What can hang from each mark:
z148: z186 z696
z227: z378
z378: z900
z463: z186 z227 z900
z900: z378 z463
z186: z148 z378 z653
z653: z186

Every row comes from one small tree of marks. The marks that hang from a mark follow it in brackets, in the order of their numbers. Every link used is in the known rows. Which tree was each row made from?
Known rows:
z653(z186): [ 0.02  0.93  1.96 -1.59 -0.78 -0.26  0.55  2.27  3.30 -0.60 -3.60  2.20
  0.55 -1.04 -6.91 -0.11 -1.73  2.01 -0.50  2.79 -2.78]
z463(z227 z900): [ 3.15 -3.09 -0.20  0.59 -0.05  0.00  0.33  1.05 -0.73 -2.88 -0.20 -0.48
 -0.30  0.06 -2.21  0.55 -0.06  2.23 -4.89  2.71  2.21]
z463(z186 z227 z900(z378)): [ 1.62 -1.76 -0.47  2.06 -0.26 -0.37 -1.99  1.21 -1.30 -1.26  1.79  0.71
 -0.07  0.25  2.50  1.53  0.56  0.37 -4.85  0.29  4.28]
z186(z148(z696) z378(z900) z653): [-3.77  0.37 -1.81 -0.28  1.97  0.09 -0.38 -1.99  2.08  2.44  4.42 -4.99
 -0.01 -0.12 -1.93 -1.16 -0.29 -1.95  5.70 -3.32 -2.85]
z900(z378 z463(z186(z148(z696)))): [-2.80  0.72 -0.74 -1.28  0.68 -2.20 -3.03 -0.20 -1.59  2.92  2.37 -2.65
 -0.84  1.02  2.07  1.02  1.67 -3.36 -0.45 -0.70 -3.31]
z653(z186(z378(z900))): [ 0.96  1.73  0.57 -0.70  0.27  2.23  0.68  0.83  3.20  0.58 -0.15  2.61
  0.42 -2.69 -2.77 -1.82 -1.91  2.76 -0.28  1.01  0.81]
z378(z900(z463)): [ 2.15  0.58  0.15 -1.19  0.04 -0.09 -0.26  0.77  0.80 -0.64  1.40  1.05
 -0.45 -0.88 -0.10  0.14  0.28  1.62 -4.63  1.69 -0.23]
z186(z148(z696) z378): [-1.17 -1.14 -0.45 -2.25  0.20  0.50 -1.39  0.58 -0.86  1.09 -0.99 -3.28
 -2.80 -0.06 -4.50 -1.06 -0.64 -0.28  1.97 -0.57 -6.53]
z463(z186 z900): [ 3.21 -3.44  0.47 -1.19 -1.58 -1.29 -2.71  2.94 -1.01 -0.79 -1.71  0.75
 -0.33  1.53 -1.53  1.34 -2.28 -0.14 -5.94 -1.51 -2.30]
z463(z186(z148 z378 z653) z900): [-0.27 -2.01 -0.66  0.13  0.65 -0.04 -1.17  0.61 -0.56  1.52 -1.38 -1.09
  1.87  0.80 -0.16  0.27 -1.64 -1.92  1.79 -6.02 -2.46]
z463(z900(z378)): [ 0.14 -0.87 -0.54  0.82  0.79 -0.61 -1.52  1.65  1.79 -0.89  2.24 -1.75
 -1.04 -1.95 -2.08  0.82 -0.24  2.48 -5.36 -1.80  1.28]
z148(z186(z378)): [-1.06  0.72  1.68 -1.41 -0.64  2.21  0.98  1.44  1.23 -0.46 -6.44  1.58
 -3.06 -2.20 -2.25 -2.53 -2.12  3.35  2.55  1.38 -3.06]
z463(z186(z378(z900)) z227): [ 4.14 -0.76  0.18  0.42 -1.56  2.38 -1.45  1.04 -2.09 -0.78 -0.51  3.71
 -1.56  0.31  2.78 -0.53 -0.84  0.78 -2.16  1.57  1.76]
z186(z148 z653): [-4.25  0.71  0.10 -0.48  0.80 -1.40 -0.65  1.25  2.94 -0.56 -2.33 -1.65
  0.90  0.49 -6.73  1.17 -0.33 -0.97  5.49 -2.12 -4.86]
z148(z186(z378(z900) z653) z696): [-4.44  1.55 -0.42 -0.14  1.29  0.94  2.26 -2.67  3.33  2.97  2.11 -3.60
 -0.69 -1.31  1.28 -3.05 -1.30 -0.16  6.47 -1.22 -0.48]
z186(z378(z900(z463)) z653): [ 2.23  1.81 -0.05 -0.06  0.41  1.84  2.61 -0.86  0.97  1.44  2.09  1.18
  0.85 -1.65  2.83 -1.46  0.33  1.95 -0.81 -3.22  0.60]
z227(z378(z900(z463))): [ 1.71  0.55 -0.66  0.66  0.53 -0.62  0.83 -1.73  0.17 -1.77  3.77 -0.45
 -0.06 -0.95  1.25  0.61  1.10  1.14 -4.57  0.53  4.46]
z653(z186(z148(z696) z378)): [-2.63  0.50 -0.04 -2.39  1.09  0.48  0.20 -0.37  1.53  2.16 -0.99 -2.15
 -0.01 -0.97 -5.61 -1.87 -1.07 -0.40  3.72  1.11 -4.64]
z653(z186(z148(z696))): [-4.45  0.37 -0.10 -2.27  1.16 -1.85 -0.72  0.23  2.90  1.21 -0.38 -3.17
  0.83  0.40 -7.74 -0.11 -0.86 -1.70  3.71  2.83 -4.78]
z900(z378 z463(z186(z653) z227)): [ 0.43  2.06  0.64  2.07 -0.62 -0.24  1.45 -0.32 -0.99  0.68  1.14  2.42
  1.69  0.51  5.59  1.13  2.82 -0.39  0.04 -1.02  2.79]
z900(z463(z186(z148 z378 z653))): [ 0.17  0.77  0.59 -1.09 -0.15  0.55  0.33  0.33 -1.85  2.38 -3.22  1.60
  1.43  0.67  2.19 -0.04  0.14 -1.69  2.73 -4.50 -4.16]
z900(z463(z186 z227(z378))): [ 4.00 -0.84  0.64  1.01 -1.81 -0.47  1.28 -0.92 -4.26 -2.44 -0.84  2.35
  0.29  1.74  3.90  1.29  1.94 -0.09 -4.00  2.66  4.11]
z463(z900): [ 2.40 -2.79  0.16 -0.88 -0.34 -0.66 -0.95  2.21  0.68 -1.76 -0.65 -0.95
 -0.78 -0.26 -4.20  0.71 -1.45  2.03 -5.58 -0.53 -1.57]

Which tree is each row?
[-2.09 -1.42 -1.61  2.24  1.53 -1.21 -3.15  0.42 -1.14 -1.07  1.41 -1.52
  0.79  0.23  1.06  1.97  0.76 -1.79 -1.42  0.40  3.60]	z463(z186(z148) z227 z900(z378))
[ 2.40  0.94  0.74  0.91 -1.11  0.10 -0.42  0.99 -2.52 -0.27 -0.14  3.43
 -0.50  0.18  4.84  1.14  2.36  0.69 -3.74  2.10  2.47]	z900(z378 z463(z186 z227))
[ 3.21 -0.38  0.30  1.21 -0.53 -0.02  2.89 -1.64 -2.61 -3.49  0.15  0.76
 -0.20  0.03  1.32  0.60  2.69  2.20 -3.48  3.52  4.85]	z900(z463(z227(z378)))
[ 0.85 -0.43 -1.23  2.56  0.30 -0.07  0.46 -1.66  0.31 -4.32  3.37 -0.70
 -0.58 -0.22 -0.85  0.93  1.01  1.29 -1.97  3.51  7.14]	z463(z227(z378(z900)))
[-3.43  1.24 -1.25 -1.29  2.29  0.59 -0.43 -1.57  2.75  2.65  3.16 -2.89
  0.66 -1.41 -3.67 -1.97 -1.19 -1.10  3.62  1.65 -1.30]	z653(z186(z148(z696) z378(z900)))
[ 1.91 -2.72 -0.90  3.27 -0.47 -1.52  1.61 -2.03 -1.61 -2.22  2.12 -1.19
  3.04  2.06  2.49  1.88  0.63 -1.40 -1.38 -2.64  6.57]	z463(z186(z653) z227(z378) z900)
[-3.50  0.97  0.64 -1.03 -0.05  0.92  2.94 -1.26  1.87  2.45 -1.79 -3.07
 -1.49 -0.77 -0.73 -2.98 -1.24  0.61  6.65 -1.54 -3.74]	z148(z186(z378 z653) z696)
[-3.87  2.43 -0.26  0.67  1.10 -1.70 -1.13  0.04  0.71  2.15  0.49 -0.03
  1.95  0.32  2.12  1.66  1.65 -2.74  3.16 -4.19 -1.54]	z900(z378 z463(z186(z148 z653)))
[-4.96 -0.10 -0.70 -1.14  0.91 -2.26 -0.58 -0.36  2.01  1.10  1.02 -5.10
  0.20  1.57 -6.22  0.59  0.10 -2.73  5.94 -1.71 -6.11]	z186(z148(z696) z653)
[-1.36  0.04  0.41 -0.73 -0.72  0.40 -1.26  1.49 -0.14  1.42 -3.91  1.20
  0.31  1.06 -1.73  0.15 -1.44 -1.89  4.92 -4.93 -5.45]	z463(z186(z148 z378 z653))
[-2.64  0.55 -0.31 -1.36  0.85  1.38  0.35 -1.27  1.68  1.59  0.97 -2.71
 -3.05 -1.66  0.37 -3.03 -1.91  0.98  2.70  1.91 -0.89]	z148(z186(z378(z900)) z696)
[ 2.17  0.16  0.34  2.01 -1.35 -0.91  3.03 -2.24 -2.74 -1.32  0.27  1.38
  2.49  2.09  4.75  1.44  2.43 -1.14 -0.04 -0.65  4.75]	z900(z463(z186(z653) z227(z378)))
[ 0.01 -0.28 -0.88  0.29  0.86 -0.76 -1.94 -0.49 -2.19 -0.66  0.85  1.45
  1.45  1.31  2.94  1.34  1.28 -2.55 -0.18  3.50  1.91]	z378(z900(z463(z186(z148) z227)))
[ 4.05 -3.86  0.21  0.34 -1.35 -0.54 -1.47  1.79 -2.50 -1.87 -1.26  1.21
  0.25  1.74  0.39  1.30 -0.67  0.03 -5.14  1.71  1.46]	z463(z186 z227 z900)
[ 0.61  0.92 -0.14  0.36 -0.05  1.79  0.65  0.33  2.63  0.46  1.34  0.75
 -0.30 -1.40 -0.87 -1.06 -1.08  1.76  1.35 -3.27 -0.65]	z186(z378(z900) z653)
[ 4.90 -1.51  1.43 -0.59 -2.96  2.50 -0.76  2.38 -3.35 -0.98 -4.38  4.24
 -2.15  0.78  1.08 -0.37 -0.72  1.55 -2.08  1.47 -1.50]	z463(z186(z378) z227)
[ 3.83 -0.44  0.16  0.03 -0.94  0.02 -0.58  0.21 -2.56 -0.84  0.89  3.44
  0.50  1.28  4.26  0.93  0.99 -0.39 -4.29  3.64  2.87]	z378(z900(z463(z186 z227)))
[ 1.31  1.66  0.47  1.16  0.18  0.64  1.32  0.24 -0.76 -1.35  1.07  1.56
 -1.00 -1.59  1.97  0.38  3.20  2.97 -3.85  3.05  3.02]	z900(z378 z463(z227))
[ 3.06 -0.20  0.44 -1.33 -1.11 -0.74 -2.00  1.41 -0.85  0.36  0.54  2.83
 -0.09  0.91  2.72  0.81 -0.51 -0.62 -5.21  0.80 -0.82]	z378(z900(z463(z186)))
[-1.08  2.61 -0.43 -0.95  2.62  1.33  1.13 -1.27  2.00  1.61  0.61  1.27
  2.33 -2.90 -0.31 -1.70 -0.12  0.76  1.01  1.49  1.01]	z653(z186(z148 z378(z900(z463))))
[-2.10 -0.85 -1.87  2.47  0.86 -1.44 -2.50 -1.73 -1.24 -3.03  1.99 -0.84
  0.88  1.75  0.52  2.14  0.56 -3.04  1.70  2.29  5.55]	z463(z186(z148) z227(z378(z900)))
[-1.60  1.31 -0.38  0.98  0.74 -0.67 -1.74  0.26 -2.33 -0.20 -0.16  1.31
  0.44  0.35  3.23  1.65  2.73 -1.45  0.15  2.06  1.56]	z900(z378 z463(z186(z148) z227))
[-2.75  1.76  1.52 -0.20 -0.07  1.82  2.91  0.29  2.87  0.61 -5.23  0.53
 -0.75 -1.89 -1.20 -2.45 -1.68  2.24  6.24 -1.92 -2.51]	z148(z186(z378 z653))
[-5.35  0.58  0.85 -1.07  0.20 -1.48  1.87 -0.86  3.20  1.42 -1.28 -4.09
 -0.60  0.44 -2.92 -1.39 -0.88 -0.73  6.86  0.17 -3.80]	z148(z186(z653) z696)
[ 0.85  0.71 -0.49  1.42 -0.21 -1.57  1.03 -2.32 -0.12  0.07  3.63  0.37
  2.61  1.10  4.66  1.37  0.66 -2.03 -0.89 -3.35  4.42]	z227(z378(z900(z463(z186(z653)))))
[ 1.76 -1.20 -0.81  2.27 -1.04 -0.41 -1.10 -0.93 -1.52 -3.15  2.00  1.30
 -0.04  1.39  1.87  1.51  0.33 -0.92 -2.02  2.29  6.35]	z463(z186 z227(z378(z900)))
[-1.70  0.01  1.12 -2.20 -0.53  1.33  0.99 -0.04  0.42  1.37 -3.14 -2.03
 -3.81 -1.11 -1.15 -3.04 -1.72  1.63  2.74  1.51 -4.37]	z148(z186(z378) z696)
[ 4.03  0.47  1.70 -1.14 -2.10  1.27  1.52  1.13 -1.94  2.29 -3.10  3.49
  0.52  0.50  3.93 -0.67 -0.18  0.40 -1.10 -4.25 -3.35]	z900(z463(z186(z378 z653)))
